Each row was made from one small tree. The marks that hang from a mark follow it in brackets, in the order of their numbers. Every link used is in the known rows. Write each row's tree.
Known rows
Z_954{Z_135 Z_376{Z_502{Z_72 Z_887}}}: [ 1.998 -3.079 -0.527  2.712  2.775 -0.386  0.766 -0.739  1.532 -1.138
 -1.666  4.137  0.849 -1.581  1.388 -0.626 -1.722 -1.388 -1.552]
Z_407{Z_502{Z_72 Z_376 Z_887}}: [ 2.281 -1.878  0.675  4.925  3.748 -1.225  0.445 -1.936 -2.067 -1.582
  0.571  1.261 -0.436 -1.744  1.318 -1.565 -1.944 -0.892 -1.648]
Z_954{Z_72 Z_135 Z_376 Z_407}: [ 4.793 -1.119  0.035 -1.730  1.602 -1.279  0.192  2.708  0.781 -2.678
 -0.217  2.969 -5.118 -3.049  0.353 -3.457 -0.427 -2.901 -0.066]
Z_502{Z_72{Z_954} Z_407}: [ 1.931 -2.210  1.605  0.222  2.403 -1.907  1.033  0.304 -3.134 -0.373
  1.948  0.245  1.876  0.201  1.725  0.194 -0.375 -3.958 -2.522]
Z_376{Z_502{Z_72 Z_407} Z_954{Z_135}}: [ 2.369 -3.108 -1.139  1.956  4.595  0.635  2.561 -1.347  1.074  1.620
  0.400  3.575  3.772  0.208  2.522 -1.581 -1.783 -1.756  0.494]
Z_72{Z_954{Z_135 Z_376 Z_407{Z_502}}}: [ 4.433  0.308 -1.609 -1.248  3.917  0.255  0.927  3.223 -1.757 -0.969
 -1.928  1.794 -0.875 -2.222  0.995 -1.630  0.315 -1.120 -1.497]
Z_135{Z_954{Z_72 Z_407{Z_502}}}: [ 2.986  0.462  0.421 -0.705  2.500 -0.860 -0.277  0.316 -1.191  1.064
  1.057  0.748 -5.146 -1.696 -0.363 -0.583 -4.724 -0.774 -0.257]
Z_72{Z_954}: [ 1.183  0.241 -0.940 -0.985  1.968 -0.235 -0.172  0.941 -1.964  0.751
 -0.925 -0.893  2.426 -0.251  0.476  2.400  0.177 -1.239 -2.866]
Z_502{Z_72{Z_954} Z_376 Z_887}: [ 1.244 -4.018  0.805  3.748  2.275 -1.587  1.229 -1.623 -2.703 -0.848
  0.179  1.026  2.703 -2.046  1.965  0.883 -0.565 -3.302 -4.203]
Z_376{Z_954{Z_135 Z_407{Z_502{Z_887}}}}: [ 4.128 -0.371 -0.390  0.704  4.894  1.191  0.591  0.024 -0.225  0.961
 -1.840  3.038  1.523 -2.464  1.240 -3.444 -0.907 -0.129  1.125]
Z_376{Z_502{Z_72 Z_407 Z_887} Z_954}: [ 0.883 -3.155  1.749  5.244  4.393 -0.920  1.423 -3.806 -0.353  1.634
  0.768  2.911  3.864 -0.657  2.903 -1.179 -2.740 -2.558 -0.434]
Z_135{Z_954{Z_72 Z_376}}: [ 0.805 -1.258 -0.159  0.046  0.791 -1.708 -0.188 -0.106 -0.205 -0.564
  1.377  1.389 -3.855 -0.930  0.000  1.342 -5.333 -0.006 -1.611]
Z_135{Z_954}: [ 0.060 -0.432 -1.085 -0.812  1.268 -0.659  0.107 -1.213 -0.273  1.485
 -0.233  0.417  0.045 -0.432 -0.987  2.014 -4.230  1.058 -1.575]
Z_376{Z_502 Z_954{Z_72 Z_135 Z_407}}: [ 4.003 -1.122 -1.647  0.249  3.997  1.143  1.323 -0.069  1.976  2.212
 -0.685  2.866 -0.262 -1.546  1.743 -1.964 -1.503 -2.069  1.122]
Z_502{Z_376 Z_887}: [ 0.573 -2.256  0.626  3.568  1.889 -1.754  0.713 -2.265 -0.884 -2.055
 -1.059  1.079  1.554 -2.836 -0.572 -0.871 -0.243 -0.775 -2.231]
Z_376{Z_502 Z_954{Z_72}}: [ 1.419 -0.856 -1.112  2.467  3.212  0.342  0.531 -1.729  1.326  2.031
  0.611  1.278  0.657 -0.010  2.078  0.625 -2.616 -1.070  0.243]
Z_376{Z_502{Z_72} Z_954}: [ 0.585 -1.958 -1.906  3.265  3.442  0.226  1.389 -3.302  0.958  2.785
  0.364  1.653  2.905  0.520  2.791  1.035 -3.038 -1.031 -0.440]
Z_376{Z_502{Z_407 Z_887} Z_954{Z_72}}: [ 1.749 -2.021  2.553  4.371  4.183 -0.710  0.547 -2.327 -0.026  0.838
  0.926  2.519  1.758 -1.190  2.134 -1.479 -2.402 -2.545  0.249]
Z_502{Z_376 Z_407 Z_887}: [ 1.101 -2.822  2.574  3.832  2.643 -2.801  1.629 -1.731 -2.021 -3.253
  0.233  1.613  1.697 -2.979 -0.771 -3.225  0.395 -1.828 -1.565]
Z_502{Z_72 Z_376 Z_407 Z_887}: [ 1.342 -4.598  3.091  4.463  2.533 -3.273  1.939 -2.512 -2.382 -2.930
  1.759  2.086  1.447 -2.304  0.886 -2.790 -0.655 -3.640 -2.245]
Z_72{Z_954{Z_135 Z_376{Z_502} Z_407}}: [ 3.200 -0.609 -2.194 -0.964  3.160  0.080  1.496  2.080 -0.340  0.105
 -2.416  2.094  0.334 -2.027  0.925 -0.410  0.349 -2.051 -2.052]
Z_407{Z_502{Z_72 Z_887}}: [ 2.366 -0.680  1.900  3.850  3.616 -0.754 -1.173 -1.763 -1.932 -0.291
  0.284  1.002 -0.201 -0.972  1.606 -0.724 -2.393 -1.164 -1.238]
Z_407{Z_502{Z_72 Z_376{Z_954} Z_887}}: [ 2.276 -2.284  0.161  5.547  4.556 -0.571  0.977 -2.462 -1.971 -0.836
  0.726  1.974  0.763 -1.630  2.296 -1.938 -2.482 -0.354 -0.986]
Z_135{Z_954{Z_376{Z_502}}}: [-0.589 -0.969 -1.953  1.348  1.796 -1.140  0.981 -1.603  0.555  0.604
 -0.370  1.791 -1.168 -0.669 -0.365  1.761 -5.285  1.311 -1.698]
Z_407{Z_502{Z_72{Z_954} Z_887}}: [ 2.617 -0.640  1.639  3.164  4.040 -0.266 -0.967 -0.546 -3.004  0.278
  0.163  0.631  0.872 -0.750  2.219  0.405 -1.853 -1.719 -2.306]

Which tree is each row?
[ 1.545 -1.025 -0.440  0.378  1.646 -1.903  0.833 -0.514  0.308  0.576
  0.780  1.994 -5.222 -1.982  0.079 -0.065 -5.315 -1.350 -0.991]
Z_135{Z_954{Z_72 Z_376{Z_502} Z_407}}
[ 0.805 -0.599 -0.956 -0.632  1.426 -2.000  0.982 -0.761 -0.532  0.085
 -0.353  1.563 -3.114 -2.172 -0.763 -0.454 -4.474  0.179 -1.228]
Z_135{Z_954{Z_376 Z_407}}
[ 2.420 -1.296 -1.453 -0.130  3.392  0.057  1.674  2.156 -0.574 -0.823
 -1.458  2.143  2.069 -0.840  0.926  0.243  0.276 -1.350 -2.218]
Z_72{Z_954{Z_135 Z_376{Z_502{Z_407}}}}
[ 4.929  0.310  0.591 -0.289  4.218  0.617 -0.239  1.055 -0.455 -0.314
 -2.477  2.530 -0.825 -3.128 -0.436 -3.916  0.092 -1.183  0.382]
Z_954{Z_135 Z_407{Z_502{Z_887}}}
[ 3.569 -0.794 -1.310 -1.690  2.051 -1.034  0.982  1.609  0.758 -2.138
 -2.024  3.017 -2.074 -3.041 -0.452 -3.457  0.192 -1.065 -0.262]
Z_954{Z_135 Z_376 Z_407}
[ 3.134 -0.483  1.172  0.053  0.941 -2.984 -0.259  0.812 -0.459 -2.572
  1.015  1.200 -6.204 -2.635  0.551 -2.525 -1.635 -3.126 -0.585]
Z_954{Z_72 Z_376 Z_407}
[ 0.917 -1.934  0.483  2.425  2.744 -1.687  1.291 -2.077 -0.115  0.430
  1.320  1.110  0.856  0.151  1.005 -0.383 -1.654 -2.785 -0.989]
Z_376{Z_502{Z_72 Z_407}}
[ 2.111 -0.407  0.435 -1.753  1.130 -1.323 -0.142 -0.074 -0.604  1.262
  0.888  0.637 -3.998 -1.729 -0.687  0.160 -4.249 -1.571 -0.870]
Z_135{Z_954{Z_72 Z_407}}
[ 2.594 -3.547 -2.410  0.247  2.275 -0.308  2.336  0.615 -1.339 -0.742
 -0.016  1.216  2.186 -0.978  1.555  0.682  0.381 -2.391 -3.285]
Z_502{Z_72{Z_954{Z_135}} Z_376}
[ 1.591 -0.502 -0.077  1.560  2.855 -1.412  0.737  0.039 -1.659  0.148
 -1.795  1.188  0.187 -2.423  1.164  0.134 -0.513 -2.591 -2.704]
Z_72{Z_954{Z_376{Z_502{Z_887}} Z_407}}
[ 3.476 -0.632 -1.119  1.210  4.013  0.267  0.305  1.406 -1.884 -0.729
  0.068  1.404 -0.495 -0.161  2.150 -0.127 -1.612 -0.730 -1.732]
Z_407{Z_502{Z_72{Z_954{Z_135 Z_376}}}}
[ 2.666 -0.681  0.259  1.519  1.726 -2.587  0.406  0.005  0.566 -1.428
  0.801  1.589 -5.937 -2.441  0.862 -2.081 -2.049 -3.307 -0.468]
Z_954{Z_72 Z_376{Z_502} Z_407}
[ 3.612 -1.571 -2.183  1.647  4.200  0.427  1.626  1.092 -2.054 -0.908
  0.263  0.977  0.101 -0.682  1.715 -0.586 -0.718 -0.758 -1.957]
Z_407{Z_502{Z_72{Z_954{Z_135}} Z_376}}
[ 0.369 -0.922 -0.395  2.678  2.392 -2.287  1.290 -1.038  0.225 -1.985
  0.117  1.697 -0.804 -0.897  0.200 -1.120 -1.601 -0.670 -0.907]
Z_954{Z_376{Z_502{Z_407}}}
[ 4.947 -0.782 -0.376  0.679  4.297  0.217  1.072  0.991 -0.481 -1.391
 -2.272  2.778 -1.134 -3.812 -0.582 -4.587  0.558 -1.026  0.068]
Z_954{Z_135 Z_407{Z_502{Z_376 Z_887}}}
[ 2.361 -1.575 -1.561  0.314  3.057  0.320  1.202 -0.336  0.117  2.156
 -0.988  1.365  1.520 -0.520  1.598  0.971 -0.882 -3.137 -2.011]
Z_376{Z_502{Z_72{Z_954{Z_135 Z_407}}}}
[ 1.371 -0.930  0.144  3.626  4.037 -0.195  0.861 -3.399  0.538  2.563
 -1.752  2.339  2.408 -2.250  1.524 -1.407 -2.020 -1.403  0.152]
Z_376{Z_502{Z_887} Z_954{Z_407}}
[ 0.855 -2.577  2.634  4.200  3.109 -1.808  0.576 -3.087 -0.561  0.328
  0.588  1.926  1.906 -0.872  1.212 -0.680 -1.855 -3.429 -1.447]
Z_376{Z_502{Z_72 Z_407 Z_887}}
[ 2.344 -0.823 -1.839 -1.415  2.405  0.316  0.625  2.593 -0.784 -0.977
 -1.870  1.551  1.797 -0.932  0.756  1.016  0.383 -0.683 -2.669]
Z_72{Z_954{Z_135 Z_376}}
[ 3.358 -1.305 -0.963 -0.759  2.733  1.170  0.085  0.807  1.029  0.483
  0.064  2.054  1.104 -0.566  1.563 -0.724 -1.237 -0.673  0.474]
Z_376{Z_954{Z_72 Z_135}}
[ 1.521 -3.417  4.062  3.243  2.785 -2.864  0.499 -0.679 -3.578 -1.805
  1.149  2.057  1.887 -1.524  2.354 -0.728 -1.172 -4.487 -3.247]
Z_502{Z_72{Z_954{Z_376}} Z_407 Z_887}
[ 4.480 -1.287 -0.682 -0.322  2.428 -0.771  0.862  1.801  1.808 -1.565
 -0.556  3.493 -4.833 -2.767  0.648 -2.980 -1.011 -2.943  0.082]
Z_954{Z_72 Z_135 Z_376{Z_502} Z_407}
[ 1.803 -1.299  0.432  2.583  3.828 -0.498  1.250 -1.327  0.479  0.970
  1.676  1.710  0.688 -0.073  1.968 -1.224 -2.290 -1.849  0.736]
Z_376{Z_502{Z_407} Z_954{Z_72}}
[ 2.400 -1.614 -1.934  3.748  4.275 -0.373  1.716 -1.494 -1.471 -0.687
  1.331  1.100 -0.247 -0.530  2.170 -1.589 -2.339  0.288 -0.502]
Z_407{Z_502{Z_72 Z_376{Z_954}}}
[ 3.363 -0.550 -1.557 -2.081  2.549 -0.193  1.003  2.821 -1.178 -0.758
 -2.254  1.824  0.164 -2.252  0.579 -0.778  0.824 -1.941 -2.054]
Z_72{Z_954{Z_135 Z_376 Z_407}}
[ 2.940  0.796 -0.857  0.273  3.388 -1.111  0.567  1.736 -2.747 -0.798
 -0.968  0.439 -1.739 -1.892  1.046 -0.799 -0.502 -1.310 -2.003]
Z_72{Z_954{Z_376 Z_407{Z_502}}}
[ 1.846 -0.999  0.180 -0.701  1.013 -2.287  0.338  0.139 -0.508 -0.380
  1.064  1.607 -5.433 -2.138 -0.192 -0.504 -4.888 -1.242 -1.076]
Z_135{Z_954{Z_72 Z_376 Z_407}}
[ 4.107 -0.003  2.634  2.617  2.891 -2.501 -0.998  0.677 -1.557 -2.871
  0.900  1.973 -6.753 -3.407  1.096 -3.800 -2.252 -2.531 -0.269]
Z_954{Z_72 Z_376 Z_407{Z_502{Z_887}}}
[ 2.093 -2.634  0.176  2.197  2.921 -2.016  2.724 -0.485 -1.257 -2.476
  2.326  1.336  0.125 -1.494  0.775 -3.224 -0.531 -1.454 -0.040]
Z_502{Z_376{Z_954{Z_72}} Z_407}
[ 3.460 -2.079  0.077  0.720  2.617 -0.747  0.896  1.902  1.519 -2.656
  0.528  3.426 -2.669 -1.224  0.801 -2.135 -1.227 -2.102 -0.189]
Z_954{Z_72 Z_135 Z_376{Z_502{Z_407}}}
[ 3.585 -1.546 -0.318 -0.830  1.322 -0.538 -0.336  2.454  1.213 -2.995
  0.161  2.700 -3.082 -1.401  0.553 -1.161 -1.037 -1.299 -0.707]
Z_954{Z_72 Z_135 Z_376}
[ 2.152 -2.246 -0.238  0.880  3.512 -0.215  1.738 -0.085 -0.588  0.972
  0.223  1.631  2.548  0.165  1.629  0.319 -0.511 -3.330 -1.816]
Z_376{Z_502{Z_72{Z_954{Z_135}} Z_407}}
[ 1.522 -2.453  0.579  4.182  4.022 -0.592  1.153 -3.936  0.125  2.844
 -0.476  2.712  2.218 -1.794  2.808 -1.136 -2.808 -2.924 -0.421]
Z_376{Z_502{Z_72 Z_887} Z_954{Z_407}}
